What can hang from each mark
direv: sasat
ladab: sasat
rolo: sasat
nipezon: direv lasuk
fidu: pesok sasat
daba: sasat
pesok: direv fidu lasuk
lasuk: nipezon pesok
sasat: daba fidu ladab

Each row was made from one small tree. The marks that hang from a mark follow it in brackets, in alphabetical order. Every link used is in the known rows. Write each row's tree.
Known rows
sasat{daba fidu{pesok{direv lasuk}}}: [-0.25 -2.32  1.36 -0.52  2.51  1.02  0.32 -2.44  0.08 -1.67 -1.17 -1.12
  0.58 -1.91  0.89  0.79  0.02 -0.93 -0.85  0.61 -0.76 -0.88 -0.47]
lasuk{nipezon{direv{sasat{daba ladab}}} pesok}: [-1.62  1.19 -1.56  2.02 -2.92  1.33 -0.92  1.61  1.81  0.31  2.17  1.33
  1.62  0.10  0.33  1.03 -0.88  1.31  1.59 -3.16  0.15  0.51  0.87]
sasat{fidu{pesok} ladab}: [-0.94  1.13 -1.07  1.40 -0.02 -0.99  1.01 -0.41 -1.44 -0.87 -0.02  1.54
  0.46 -1.08 -0.69 -1.71 -0.02 -0.51 -0.26 -1.13  0.19  0.41 -1.84]
daba{sasat{fidu{pesok} ladab}}: [ 1.52  0.67 -1.41  2.34 -0.41 -1.47  2.33  0.68 -1.81  1.35  1.25  1.62
  0.41 -1.62  0.52 -1.95  0.87 -0.82  0.79 -0.81  0.69  1.86 -1.68]
nipezon{direv{sasat{daba}} lasuk{pesok}}: [-3.17  0.20 -1.68  0.63 -2.64  2.44 -2.38  0.88  1.77 -0.90  1.04  0.31
 -0.09  2.32 -0.71  0.26 -1.34  2.31  0.39 -3.18 -1.67 -0.38  1.05]
ladab{sasat{daba fidu}}: [ 1.17  0.08 -1.31 -1.56  0.55 -0.62  0.20  0.72 -2.47 -0.77 -3.22 -0.22
 -1.60  1.08 -0.55 -2.38  1.16 -0.04 -0.24 -2.43  1.32 -1.24 -1.13]
nipezon{direv lasuk{pesok}}: [-2.30  1.07 -2.07  0.12 -1.58  1.29 -3.05  1.47  1.71  1.49  1.26  0.66
 -1.24  0.91 -0.39 -2.12  0.23  1.65  0.32 -1.66  0.18  0.29 -0.63]
nipezon{direv{sasat{fidu ladab}}}: [-0.12  2.59 -2.24  0.22 -0.97 -1.04 -1.39  0.83  0.34 -0.69 -0.77  1.80
  0.33  1.03 -1.35  0.01 -0.74 -0.05 -2.07 -2.16  0.84  0.25 -0.70]
nipezon{direv lasuk}: [-2.54  1.03 -1.37 -0.18 -0.08  0.17 -3.54  1.45  0.39  0.23 -0.37  1.14
 -1.50  0.72 -1.28 -2.12  1.80  1.91 -1.63 -0.31  1.56 -0.59 -1.65]
sasat{daba fidu ladab}: [-0.52  0.36 -1.53  1.94  1.53  0.10  0.44 -0.82 -2.55 -2.45 -2.35  1.14
  1.54  0.04  0.10 -1.40  0.78  1.06 -1.49 -2.69  0.65 -0.92 -1.13]
daba{sasat{fidu{pesok{direv}}}}: [ 2.11 -0.36 -1.02  0.83  1.72 -0.98  1.17 -0.60 -0.51  2.43  1.21 -0.35
 -1.03 -2.71  1.02 -1.97  0.74 -0.78  0.93  1.14  1.00  0.88 -1.27]
fidu{pesok{lasuk} sasat{daba ladab}}: [-1.87 -0.83  3.35  1.00 -0.17  1.76  4.29  0.09 -1.69 -1.40 -0.26  0.43
  1.01  0.38  1.56  2.02  1.11 -1.34 -0.24  2.60 -1.59  0.75  1.19]
direv{sasat{daba fidu{pesok{lasuk}} ladab}}: [-0.51 -1.10  0.92  0.12 -1.33  0.35  0.82 -1.26 -0.11 -3.06 -0.71  0.47
  1.88  0.43 -0.36  2.19 -1.91 -1.29 -0.37 -1.29 -2.10  0.22  0.36]
rolo{sasat}: [ 1.29  0.28 -1.11 -0.11 -0.35 -2.24 -1.99 -0.44 -1.32  2.10 -1.65 -0.51
 -3.66  1.41 -1.63 -3.42  2.09  0.33  1.10 -1.13  0.83  0.87 -0.17]
fidu{pesok{direv lasuk{nipezon}} sasat{daba}}: [-1.01 -2.44  4.25 -0.76  1.55  2.35  2.37 -0.43  0.84  0.23  0.45 -0.60
  0.37 -2.55  2.61  1.52  0.75 -0.88  1.81  4.89  0.47 -0.34  0.49]
sasat{fidu ladab}: [ 0.76  1.46 -1.73  0.53  1.19 -1.30 -0.58 -0.36 -1.46 -0.43 -1.51  1.06
  0.38 -0.24 -0.40 -2.44  0.25  0.20 -0.85 -1.25  1.47 -0.23 -1.37]
direv{sasat}: [ 0.96  1.57 -0.40 -1.35 -0.22 -1.42 -2.19 -0.68 -0.02  0.99 -0.61 -0.70
 -3.25  2.11 -1.14 -1.53 -0.71  0.47  1.11  0.19  0.57 -0.76  1.10]
sasat{fidu}: [ 1.17  1.44 -1.30 -1.00  1.85 -1.07 -1.35 -0.75 -0.98  0.01 -2.71  0.79
 -1.92  0.26 -0.33 -3.46  0.17  0.33  0.18 -1.08  2.03 -0.59 -1.92]
fidu{pesok{direv lasuk} sasat}: [-0.04 -0.99  3.64 -1.76  1.59  0.83  2.05 -0.73  0.51  1.68  0.58 -1.64
 -1.53 -0.90  1.69  0.98  0.60 -2.01  0.46  5.77 -0.54  0.46  1.39]
ladab{sasat}: [ 1.69  1.17 -0.73 -2.39 -0.48 -2.25 -1.30  1.38 -1.49  2.63 -0.99 -1.23
 -3.77  1.56 -1.04 -2.91  1.64 -0.55  0.68  0.21  1.67 -0.70  0.12]
pesok{direv{sasat{daba}} fidu lasuk}: [ 2.17 -2.25  2.20 -2.55  2.02 -0.20 -1.36 -1.46  1.56 -0.35 -0.78 -2.85
 -0.75  0.95 -0.46  3.24 -0.08  0.09 -1.72  2.22 -1.46 -0.82  1.25]
direv{sasat{daba fidu{pesok} ladab}}: [-1.87  0.38 -0.61  1.92 -1.19  0.16  1.62 -1.02 -1.36 -3.22 -0.26  1.25
  1.46  0.35 -0.95  0.67 -1.59 -0.02 -0.03 -2.57 -1.76 -0.23 -0.13]
direv{sasat{daba fidu ladab}}: [-0.11  0.55 -1.36  1.10  0.05 -0.13 -0.07 -0.94 -1.44 -2.77 -1.70  0.74
  1.31  1.29 -0.63  0.02 -1.20  0.76 -0.88 -2.85 -0.44 -0.87  0.32]

Write each row's tree
[ 0.84  0.84 -0.77 -2.16 -1.17 -1.71  0.78  1.04 -1.36  0.80 -0.94  0.30
 -2.59  0.08 -1.18 -2.75  0.41 -1.60  1.07 -0.82  0.87  0.06 -1.84]
ladab{sasat{fidu{pesok}}}
[-1.12 -2.16  1.77  0.99 -0.46  0.33  0.15 -1.91  0.67 -1.15  1.99 -2.16
  1.80 -0.37 -0.03  3.80 -0.70 -0.96 -0.88  1.65 -2.84 -0.61  2.93]
fidu{pesok{direv{sasat{daba ladab}} lasuk}}
[ 1.28  0.08 -0.68 -1.04 -0.60  0.10 -2.88 -0.67  3.43  3.47  2.79 -1.91
 -1.08 -0.98  0.55 -1.02 -2.49  0.46  4.14  0.68  0.79 -0.36  1.93]
lasuk{nipezon pesok{direv{sasat}}}
[-1.52  0.94  1.05  1.95  1.11  1.19  3.40  0.38 -2.92 -1.14 -1.42  0.71
  0.63  1.23  1.29 -0.18  1.64  0.89 -0.74  1.18 -0.01 -0.34  1.14]
fidu{sasat{daba ladab}}
[ 0.59 -0.60 -0.50  1.16 -0.09  0.53  0.47 -0.76  1.12  0.31  2.34 -2.22
  1.68  0.71 -0.18  2.98 -1.29  1.00 -0.68 -0.76 -3.01  0.08  2.18]
lasuk{pesok{direv{sasat{daba ladab}} fidu}}
[-0.87  0.67 -0.59  1.69 -0.51 -0.29 -0.36 -0.62 -1.54 -1.43 -0.35 -0.23
  0.32  1.95 -0.79  0.57 -0.22  1.20 -0.49 -1.42 -0.86 -1.03  1.85]
direv{sasat{daba ladab}}
[-0.54 -1.01 -2.51  0.50 -1.08  0.82 -2.79 -0.95  2.46  0.25  2.60 -1.36
  3.00 -0.15 -0.29 -0.03 -3.62  0.80  0.40 -1.18 -1.73 -0.15  1.46]
nipezon{lasuk{pesok{direv{sasat{fidu ladab}}}}}
[ 1.62 -0.45 -1.41  2.60  1.01 -1.27  1.86 -0.20 -0.99  2.02  2.33  0.00
  1.39 -2.98  0.99 -0.84  0.85 -0.85 -0.12  0.80  0.34  1.12 -0.75]
daba{sasat{fidu{pesok{direv}} ladab}}
[-0.25  2.09 -1.54 -0.25 -1.13  0.41 -2.22  1.83  2.26  3.11  1.34  1.35
 -1.73 -0.94  0.62 -2.49  0.40  0.89  2.73 -1.42  2.58  0.80 -1.15]
lasuk{nipezon{direv} pesok}
[ 0.34 -1.25  1.87 -1.28  1.45 -0.58 -1.11 -1.71  1.00  1.64  1.02 -2.18
 -1.71 -1.39  0.36  0.33  0.69 -1.45  0.15  3.27 -0.39 -0.35  0.83]
fidu{pesok{direv lasuk}}
[-1.92  1.58  1.58  1.34 -0.59  0.22  3.83  0.78 -1.96  0.44  0.97  1.24
 -0.52  0.19  0.65 -0.59  0.83 -0.73  0.52  2.78 -0.51  0.81  0.44]
fidu{pesok sasat{ladab}}
[ 0.93 -2.68  1.04 -2.33  0.60  0.01  0.72 -0.53 -0.33 -0.43 -0.93 -2.12
 -0.02 -1.18  0.30  0.84  0.45 -2.24 -0.72  0.73 -0.69 -0.82 -0.07]
ladab{sasat{daba fidu{pesok{direv lasuk}}}}
[ 0.00  0.10  1.47  0.79 -0.28  2.05  3.81  2.07  0.16  0.63  0.88  1.34
  1.71 -0.34  1.89  0.42  0.32  1.07  1.87  0.68  0.16  1.42 -0.66]
lasuk{nipezon pesok{fidu{sasat{daba ladab}}}}
[-0.10  2.14 -0.71 -1.31 -1.14 -0.78 -3.11  1.59  2.09  1.57  0.23  1.32
 -2.34  0.10 -0.88 -1.07 -0.06  0.73  1.37 -0.11  2.96 -0.21 -0.77]
lasuk{nipezon{direv{sasat}}}
[-0.01 -0.35  1.14 -1.79 -0.90  0.67 -2.75  0.79  2.31 -0.33 -1.01  0.71
 -0.78  0.38  0.01  1.46  0.14  0.24  0.58 -0.27  1.73 -0.44  0.04]
pesok{lasuk{nipezon{direv{sasat{daba}}}}}
[ 0.29 -0.80  0.07  0.85  1.41 -0.52 -0.11 -0.87 -0.24 -0.85  0.63 -1.76
  1.33  0.56 -0.98  2.87  0.22  1.24 -2.63  0.74 -1.68 -0.88  1.17]
pesok{direv{sasat{daba ladab}} fidu}
[ 0.95 -2.15  1.30 -2.76 -1.23 -0.07  0.33  1.13  0.21 -0.40 -1.35  0.49
 -0.24 -1.61  0.24 -0.76  0.22 -1.88  2.16 -0.50  1.58 -0.25 -2.14]
ladab{sasat{daba fidu{pesok{lasuk{nipezon}}}}}
[-0.39  0.56  1.76  0.92  1.48  0.88  4.08  1.15 -2.52 -1.17 -1.48  0.91
  0.57  1.26  0.60  0.97  2.12  1.05 -2.01  1.66 -0.49  0.44 -0.54]
pesok{fidu{sasat{daba ladab}}}
[ 1.66 -2.28  1.60 -0.87  1.29 -0.48 -0.77 -1.09  1.04 -0.67  0.39 -2.64
  1.60  0.59 -0.48  4.35 -0.05 -0.29 -2.85  1.98 -2.08 -0.37  1.72]
pesok{direv{sasat{daba ladab}} fidu lasuk}
[ 3.25  0.82 -2.31  1.57  0.85 -1.78  0.65  0.72 -1.78  1.92 -0.29  1.07
  0.39 -0.79  0.79 -2.59  1.13 -0.04  0.12 -1.01  2.12  1.16 -1.36]
daba{sasat{fidu ladab}}
[-2.17  0.26 -0.80  2.63  0.39  0.36  2.11 -0.84 -2.43 -2.95 -0.82  1.67
  1.64 -0.71 -0.19 -0.62  0.44  0.32 -0.80 -2.39 -0.76 -0.35 -1.45]
sasat{daba fidu{pesok} ladab}
[ 2.97 -1.82  1.77 -2.37  0.45 -1.66 -2.71  0.11  3.41  2.02  1.99 -1.78
  1.34 -1.40 -0.47  2.75 -0.75 -0.84 -0.35  3.78  0.91  0.31  0.38]
pesok{direv{sasat{ladab}} fidu lasuk{nipezon}}
[ 1.13  0.43  2.78 -2.18 -0.05  0.26  1.28  3.46  1.79  1.70 -0.14  2.05
  0.58 -0.81  0.97  1.87  2.01 -0.98 -1.42  4.00  2.48  2.20 -2.08]
pesok{fidu{sasat{ladab}} lasuk{nipezon{direv}}}
[ 1.91  0.51 -1.84 -1.33  0.40  0.04 -1.72 -1.83  2.09  1.59  0.68 -1.88
 -0.82  0.20  0.34 -0.94 -3.43 -0.19  1.77 -1.07 -0.75 -0.23  1.45]
lasuk{pesok{direv{sasat{fidu}}}}
[ 0.18 -1.14  1.45 -0.30 -0.85 -1.04 -1.06 -1.52  1.60  0.95  2.78 -2.26
  0.53 -0.59 -0.38  2.69 -1.14 -1.89 -0.32  2.89 -2.04  0.13  2.64]
fidu{pesok{direv{sasat{ladab}} lasuk}}
[-4.44 -0.16 -1.02  0.63 -1.81  1.87 -0.99  0.39  0.67 -3.95 -0.52  2.28
  0.63  0.54 -1.56  0.36 -1.21  1.42 -1.23 -2.85 -1.29 -0.50 -2.05]
nipezon{direv{sasat{daba fidu{pesok}}} lasuk}
[-0.56 -0.28  0.56  0.00 -1.60  0.48 -2.12  1.25  1.76 -0.63  0.22  0.94
  1.61 -0.02  0.03  2.53  0.33  0.14 -0.48 -0.46  1.16 -0.08  0.40]
pesok{lasuk{nipezon{direv{sasat{daba ladab}}}}}
[-0.11  0.58  1.12  1.14  0.09  1.89  4.66  1.19 -1.12  0.00  0.19  0.46
  1.04  1.39  1.51  1.01  0.56  0.75  0.02  0.35 -1.86  1.41  0.43]
lasuk{pesok{fidu{sasat{daba ladab}}}}
[ 0.30  0.59 -0.96 -0.67  0.75  0.18 -0.72 -1.43 -0.90 -2.43 -2.83  0.38
 -0.94  1.60 -0.64 -1.13 -1.42  0.97  0.14 -2.55  0.10 -1.28 -0.29]
direv{sasat{daba fidu}}
